Known rows, with every way that one mark hangs from another
{q312 {q927 q209 q559 q657}}: [ 16   6   0  11  -3   1  18  -9  15   5 -17 -30   6  -5   8  15  13 -15
  -3   8  12 -10  13  11 -11  -5 -15  19  -8 -11 -16 -13   0  -3   3]
{q461 {q400 q402 q559}}: [ 19  -6  -2 -10  -9  11   1  22   1   6  -1   3 -19   0  -6  18   2   0
   2   3  -7  -2  26  10  -4  -5   4  13  -8   7   3  -4   2  -9   7]
{q312 {q399 q667} {q927 q209 q902}}: [-23   5  -1  -1   1   8  17  -8  13   5  -9 -11   8  -4  -5  10  12 -15
   1   7  14  -4 -11  12 -16   3 -20   9   6 -18 -15  -5  -4 -10  25]
{q657 {q400 {q402 {q399 q667} q927} q559}}: [ 25  -2   0  -6   0   1 -11  -5  -6  -1  10  -5 -20   5  -9  21  -4   6
  -3   7   7   5  -2  -1  -9  -3  14  17  -1  -2   4   3  -3 -14   8]
{q667 q927}: [  9  -2   3  -8  -2   0  12  -6   7  13   3 -12 -12  -6   1   2   1   1
   2   9   3   9   4   2 -11   3   1  -2   6   2  -6   9   1  -5   3]
{q902 {q927 q312 q667}}: [ 21  12  -4  -1  -3 -23   2  -5 -13  -2  -4  -9 -11  -7   2   0   2   5
   2 -24  14  17  -7  13 -17  -4  11   5  13  -1   3   9   9   2   6]
{q902 {q927 q559 q667}}: [ 40   5  -2  10  -5 -22   6   5 -17   2   1 -16   0  -4   9  -3   6   0
  -2 -17  16  -1  -6  12  -6  -3   5   6   8   2  -1   6   6  -1   2]
{q667 q399 {q927 q209 q657 q902}}: [ -6  18   3  13   3  -4  22 -27   6  26   8 -25 -10  12  -2  -7  17  -9
   5  19   8  11  18  -1 -13   4  -7   2 -17   1 -19   3  -7  -6  16]
{q927 q312 {q402 q399} q657}: [ 54  38  -3   6   0 -12   1 -25   2   3 -13  -8   4   4   7   3  21 -11
  -4  -7   8  12  -1   3 -19  -3   1  15 -31  -2   1   2   5  -5   2]
{q559 {q927 q209 q312 q902}}: [-15   6  -1  14   9 -12  29 -21 -11   2 -11 -31 -16 -12  -6   3  13 -12
   7   0   6   0  19   6 -26  -5  -1   7  -2  -9 -11 -12  -2  -6   4]
{q667 {q399 {q402 {q927 q902}}}}: [-19  14  -1   6   2   5  -9 -24  11  10   7  -4  -9  -8 -12 -10   9  -1
   3   0   4  -8   7   3   9   1   4   4  -5   2  -7   2  -1  -1  10]
{q400 q402}: [ 1  2  0 -6  3 11 -9  1  5 -9 -3 -9 -4 -6 -3 10 -8  7  0  9 -7  3 -4 -5
  3 -4 -2 10 -6  5 -1  1  5 -3 11]
{q400 q402 {q559 {q927 q657}}}: [ 17  -4  -1  -6   4  11 -10   2   7  -1  -5 -36 -25   4   3  24   9   2
   0  17  -6   2   4   8  -3   2   6  19  -9  -1  -3 -11   0 -12  10]
{q312 {q927 q902}}: [-24 -10   2   0  -1   4  11  -7   8  -1 -12 -21  -2 -10  -1  13   3  -3
   5   7   8   2   8   3 -10  -7 -11  12   3  -8  -8 -15  -6  -1   6]
{q559 q927}: [-17  -3  -1   1   6  -2  -5  -6 -18  -6   4 -23 -21  -8  -4   2  15  -7
   3   3   1  -6   4   5  -8   1   0   3  10  -5  -6  -5   2  -1   2]
{q667 {q927 q209 q312 {q402 q399} q559}}: [ 64  26   1   7  -7 -19  47 -19  12  22  -9 -17  -6  -9   2   2   9 -15
  -3   5  11  -1  17   7 -27  -2   4   6 -19   1 -14  10   8 -14   2]
{q927 q209 {q312 q399} q559 q657}: [ 66  34  -3  20  -3 -15  22 -12  16  17 -23 -11   7  -3   5  -9  17 -19
  -4  -3  13  -5   5  13 -36  -7  -7  12  -6  -2  -8  -6  -1  -9  -1]
{q559 {q927 q209 q312 {q657 q400} q902}}: [ -6   8  -2  21  10 -14   9 -23 -19   2 -10 -33 -17  -1   0   4  21 -14
   6   2  11   8  16   1 -31  -5  -2  18   0  -9  -9 -14  -8  -5   4]
{q461 q400}: [  2  -2  -1  -3  -8   2   0  16 -12   5   2  12  -8  -4  -6   2   6  -6
   3  -8  -2  -4  24   7  -7  -4  -3   3   1   5   2  -1   2  -1   1]
{q400 q402 {q559 {q927 q312}} q657}: [ 39   3   0 -18  -6   9  20 -11   5   8  -2 -27 -50  -1  -7  23  -7   4
   3  17  -8   1 -23  12 -17   0   8  23  -7   3   4 -10   2 -18   6]
{q902 {q927 q312 {q402 q399} q667}}: [ 39  25  -5   2  -4 -28   7  -9 -19  -2  -3 -10  -6  -2   4   2  12  -2
  -1 -26  16  15  -9  11 -11  -1  12   9  -3  -4   1  13  12  -2  11]
{q927 q312 q657 q902}: [ 19  14   1  14   7  -7  11 -25   6   8 -19 -18   7  -3   6  -2   8  -1
   6   0  10  17   8   1 -31 -10  -5  10 -16   2   3 -15 -10  -4  -3]
{q400 {q402 q399} q657}: [ 37  19   1 -17  -8   9  17 -17  -1   1  -1 -13 -16  -2  -9  10 -15   8
  -1  14  -5  -1 -30  -2  -3  -4  -5  20 -21   5   1   3   7 -10  10]
{q902 {q927 q312 q402 q559 q657}}: [ 76  14  -5  15  -6 -22   1 -15 -10   5  -4 -23  -2  -5  14   2  18  -5
  -2 -17  14   3   1   9 -11  -1   0  12 -10   3  -5   3   7  -4  -5]
{q400 q402 q559}: [ 22  -6   0  -9  -2  12   0  11  19   2  -4 -13 -15   5   0  23  -7   8
  -1  15  -8   3   2   3   4   0   9  13 -10   2   1  -6   0 -12   8]
{q312 {q927 q402}}: [ -8  -1   0  -4  -4   4  -2  -3   7  -4  -5 -12  -6  -6   4  16  12 -11
  -1   2   4  -1  -1   4   2   0  -7  14  -1 -10  -8  -4   3  -1   8]
{q927 q312 q559 {q657 q400} q902}: [ 57  12   2  31   1 -20  13 -18  -4  13 -17 -15   1  -4   9  -5  10  -8
   2   5  18   7  13  -1 -44 -19  -4  22  -8  10   4 -20 -15  -6 -13]
{q902 {q927 q402}}: [ 30  -2  -5   4  -5 -15  -5  -4 -17  -1   8 -13  -3   1   8   5  12   1
   1 -17   8   4  -4   1  13   9   2   5  -2  -4  -6  10   7  -2   3]
{q927 q402 q667}: [  7  22   0   5   5 -11   2  14  -9   0  -1  10   9  13  14  -1  14 -13
  -6 -12   6   8 -20   2   3   6   6   7  -9  -3  10   9   2  -4  15]
{q927 q209 q402 q559 {q667 q399}}: [ 31  41  -2  30   1 -24  36   7  -5  15   1   3   9  16  10  -9  23 -29
  -9  -3  10 -12  -1   9  -2   2   2  10 -25  -1  -7   5   4  -8  18]
{q559 {q927 q312 q402}}: [  0  10  -2   3   5 -10  -2 -13 -15  -5  -1 -18 -25 -11  -2   3  21 -14
   2  -4   1   0   3   6 -17   0   4   7   3  -5  -3  -3   6  -4   2]
{q657 {q400 q402 {q559 {q927 q209 q667}}}}: [  0  -7  -2   2   2  -8 -14  11 -13  -2   2  -8 -30  12  -3  20   5  -4
  -1  10   1   8  -1  -2 -10  -2  13  26  13  -3   2  -5  -5  -8  13]
{q399 {q402 {q927 q312 q559}}}: [ 28  10   0   2  -1   5   1 -22  26   9 -18  -9   5 -31  -3  -1   0   1
  -1 -14  10 -14   6  11  -2  -4   9  10   1   1  -1   0   4  -7  -5]

Rows
[ 27  21   0   0   8   2  23 -25  10   9   0 -10   7   4   7  12   6  -8
  -3   5  10   7  -4  11 -20   9  -5   0 -23  -3 -10  14   8 -15  13]  {q399 {q667 {q927 q209 q312 q402 q657}}}
[  1  32  -3  -6   0 -12  -9   3  14   3 -21  17  -5 -10  -3 -12   6  -7
  -1 -17  10  14 -22  16 -28  -6  11  11  23  -1  12   5   5  -1  17]  {q927 {q312 {q399 q402}} q667}
[ 20  -6  -1  -3  -5  -5 -15   6  -6  -1   2   0 -22  12  -6  19  -3   3
  -3  13   1   9   1  -6  -7  -5  12  25   2   3   3  -2  -4  -7   7]  {q657 {q400 {q402 q399} q559}}
[ 31  18  -3  14   0 -16  11 -17   8  12 -16  -4  -9  15   4  13  10 -10
  -1  -3   9  16  13   4 -28  -2   7  21  -6  -7  -3  -5  -6  -6   2]  {q927 q209 q312 {q657 {q400 q559}}}
[ 43  16   3   3   5  10   8 -21   3   1  -4 -34   8 -16  -5   6   0   8
  -1   5   8  -4   3  -1  -8 -11  -4  10 -29   2  -3  -3  -1 -14   5]  {q400 {q402 q399 {q927 q559 q657 q902}}}
[ 10  10   0  25   9  -3  30 -16   5  14 -16 -25  28  15  12   3  11  -9
   3   3  10   6  13  -5  -5   4 -14  10 -30  -9 -12 -11 -14  -8   6]  {q927 q209 q657 q902}
[ 35  -2  -1 -11 -17   4  23  13  -5  20   3   8 -25   7  -5  10   2  -6
   3  -1  -4  -5   7  15  -9   1   2  11  -6   5   7  -5  -3 -12  -2]  {q461 {q400 q559 q657}}
[ 50   6   4   3  -5  -5   2 -11   2  14  -1 -24 -10  -4   6   4   8  -4
  -3  18  11   6   5  -1 -21  -6  -2  16  -3   8  -7   5  -1  -8   0]  {q667 {q927 q559 {q657 {q400 {q402 q399}}}}}
[-14  12  -3  10   9  -9  23 -19 -11   3  -8 -24 -15 -10  -9   0  16 -15
   6   0   8  -2   6  10 -31  -1  -5   4   3 -10 -11  -8  -1 -10  11]  {q559 {q927 q209 {q312 {q399 q667}} q902}}
[ -1  21   0   5  -2  -8  20 -17   4  21  17  -7 -21  10  -4  -5  18 -14
   0  14   1   5  11   0  -1  10   1  -1 -13   0 -18  15   4  -6  18]  {q667 q399 {q927 q209 q402}}
[ 72  37   1  10   1  -8  38 -39   6  14  -9 -30   9 -18  -8  -2   9  -5
  -4 -14  20  -9  18  15 -29 -11   3   1 -29  -8  -8   3   3 -15  -6]  {q402 q399 {q927 q209 q312 q559 q657}}
[ 10  12   0  -2  -3   3  -5 -14   6  -3 -10 -22   3   1   7  17  20 -13
  -3   4   9   2  -1   5  -2  -1 -11  20 -15 -12 -10  -5   3  -2   9]  {q312 {q927 {q402 q399} q657}}
[  3   8   1  -4   6   6  25 -18   7   8   5  -7   7   2   1  11  -3  -3
  -2   8   8   0  -2  10 -12   8  -5  -7 -12  -3 -11  14   7 -13  14]  {q399 {q667 {q927 q209}}}
[-12  15   0   5  10  -9 -22  -3 -29 -10  -1 -26 -19   4   3   6  23 -10
  -1   2   8   9  -9   4 -17  -4   2  21   8  -5   0  -3   1  -1  14]  {q559 {q927 {q657 {q400 {q402 q399}}} q667}}
[-16  27  -1   7   3  -4   5  -7   6   3  -7 -16   2  13   9  13  26 -22
  -4   0  11   6  -5  10  -2   3  -9  21 -11 -15 -11  -2   2  -1  25]  {q312 {q927 q209 q402 q657 {q667 q399}}}
[  8  12   3  13  -4  -4  15 -23  17  27  -1 -18 -14 -12  -4 -12  10  -7
   3  20   9  -7  17   4 -10  -3   0  10  -7  13 -16   1  -3  -6   8]  {q667 {q399 q402} {q927 q559 q902}}
[  7  17  -1   5   7   7  -2 -17  24   8 -20 -12  20 -11   5   3   8  -3
  -3 -17  12  -4  -2   9  10   7   6  15  -6  -8  -4   5   1  -7  11]  {q399 {q402 {q927 q209 q657 q667}}}
[ 22  15  -5  11   1 -19   6  -3 -13   3  -5 -22   9  12  12   5  13  -2
  -1 -20  16  13  -4  10   1   7   0   9  -3 -10  -7   9   4  -1  14]  {q902 {q927 q209 q657 q667}}
[ 51  12   3  -2  -1  12  42 -23   5  12   0 -26  -8 -11  -6   6 -14   6
   3   6   2 -10 -22   0  -6  -3  -8  13 -22   2  -1  -2  -3 -20   4]  {q400 {q402 {q927 q209 q559 q902}} q657}
[ 22  13   3   1   4   0  27 -29  -6   8   4 -25  10 -15 -13  -3   2   6
   2 -11  16  -5  11   2 -10  -6   3  -7 -22  -8  -1   2  -6 -13  -2]  {q402 q399 {q927 q902}}
[-10  -1  -1   8   7  -5 -23  -9 -24  -5   3 -26 -22   2   3   5  23  -9
   1   5   5   3   0   0 -12   0  -2  14  12  -5  -4  -7  -3   0   1]  {q559 {q927 {q657 q400}}}
[  3 -15  -1   4  -2 -11 -15   7 -16   3   8  -3 -32  13  -2  13   9  -5
   0   7   4   4   3  -1 -10   0  14  18  20  -3   3  -7  -9  -5  -1]  {q657 {q400 {q559 q927}}}
[ 38   5  -5   4  -7 -17   0  -9 -19   0   7 -16   0   2   4   5  12   0
  -1 -16  10   3  -2   2  10   7   3   6 -11  -5  -9  12   9  -3   5]  {q902 {q927 {q402 q399}}}
[  9  13  -2 -10   0  11 -20  -9  23  11  -7   4   8  -5   1  -3  12  -7
  -4   3   8  -1 -25  12  -5  12  -6   8  11  -3  -6  12   4 -10  19]  {q312 {q399 q402 {q667 {q927 q657}}}}
[  2  17   1   8  -3  -8   7   4   3   2  -2 -10 -10  -2   5   6  19 -20
  -5   3  11  -6  -4  13  -8  -6  -4  17  -1  -4  -5  -5   4   0  13]  {q312 {q927 q402 q559 {q667 q399}}}
[ 29   5   2  -4   4  14  -1  -8   6  -3   3 -19  -4 -19  -5   6  -6   9
  -1   1   1  -7   0   0   0  -7   0   4  -7   4   1   1   3 -10   3]  {q400 {q402 {q927 q559}}}
[ 43  42  -6  11   5  -9  10 -20  11  10 -12   2  14  12   9   2  25 -22
  -5  -9  10   8 -11   9 -20  10  -8  11 -22 -11  -7   7   4 -13  17]  {q927 q209 {q312 {q399 q667}} q402 q657}
[ 10   8  -2   6   4   7 -10 -22  21   8 -16 -11  13 -11   2   5   7  -2
  -2 -13  11  -5   3   3  11   6   5  17  -3  -7  -7   4  -1  -7   5]  {q399 {q402 {q927 q209 {q657 q400}}}}
[  4  26  -1   8  11 -14  -9 -10 -18  -4  -7 -23 -17   0   9   2  30 -18
  -1  -9   8  11  -8  11 -24   0   4  14  -1  -7   3  -3   5  -3  10]  {q559 {q927 q312 q402 q657 q667}}
[ 19  14   1  -1   5   0  26 -27   9   7  -1 -12  -3 -18 -11   0  -1   1
   2 -20  10   0  13   9 -16  -2   7  -8  -3 -10  -1   5   1 -11  -2]  {q402 {q927 q209 q312}}
[ -1  13  -1   1   5   5   3 -14  23   8 -18  -7  16 -15   0   2   3  -2
  -2 -18  10  -7  -2  10  10   6   9  11  -1  -8  -4   7   3  -7  11]  {q399 {q402 {q927 q209 q667}}}
[ 17 -14   1   0   1   0 -11   1  -4   2   8  -6 -22   5  -5  17  -3   6
   1   6   4   9   3  -7  -6  -4  12  19   7   0   6  -4 -11 -12   4]  {q657 {q400 {q402 {q927 q902}} q559}}
[ 38  15   2  -5   2  10   7 -14   3  -3   1 -24  -2 -20 -11   7  -6   9
  -3   2   4  -9   2   2  -5 -11   1   7 -19   2  -3   3   7 -12   5]  {q400 {q402 q399 {q927 q559}}}
[ 30  33   2  11   5 -11  33 -21   4  13   2 -10  -6 -15 -10 -10   5  -8
  -2 -20  17  -6   8  18 -27  -9  10  -6  -3  -4   2   5   2 -10   3]  {q402 {q927 q209 q312 q559 {q667 q399}}}
[  8  -1   1  -6  -2  14   2   9  -9   2   2  -3  -8 -15 -10   7   2   2
   5  -7  -1  -2  24   4  -6  -8  -4   7  -7   6   3  -1   1  -9   6]  {q461 {q400 {q402 {q927 q902}}}}
[ 47  13   1 -13 -12  11  19  -3 -12  10   4  -5 -19 -14 -14   5  -3   0
   2  -3   0 -11   5  10 -12  -9  -4  13 -15   8   3   2   6 -13   3]  {q461 {q400 {q402 q399 {q927 q559}} q657}}
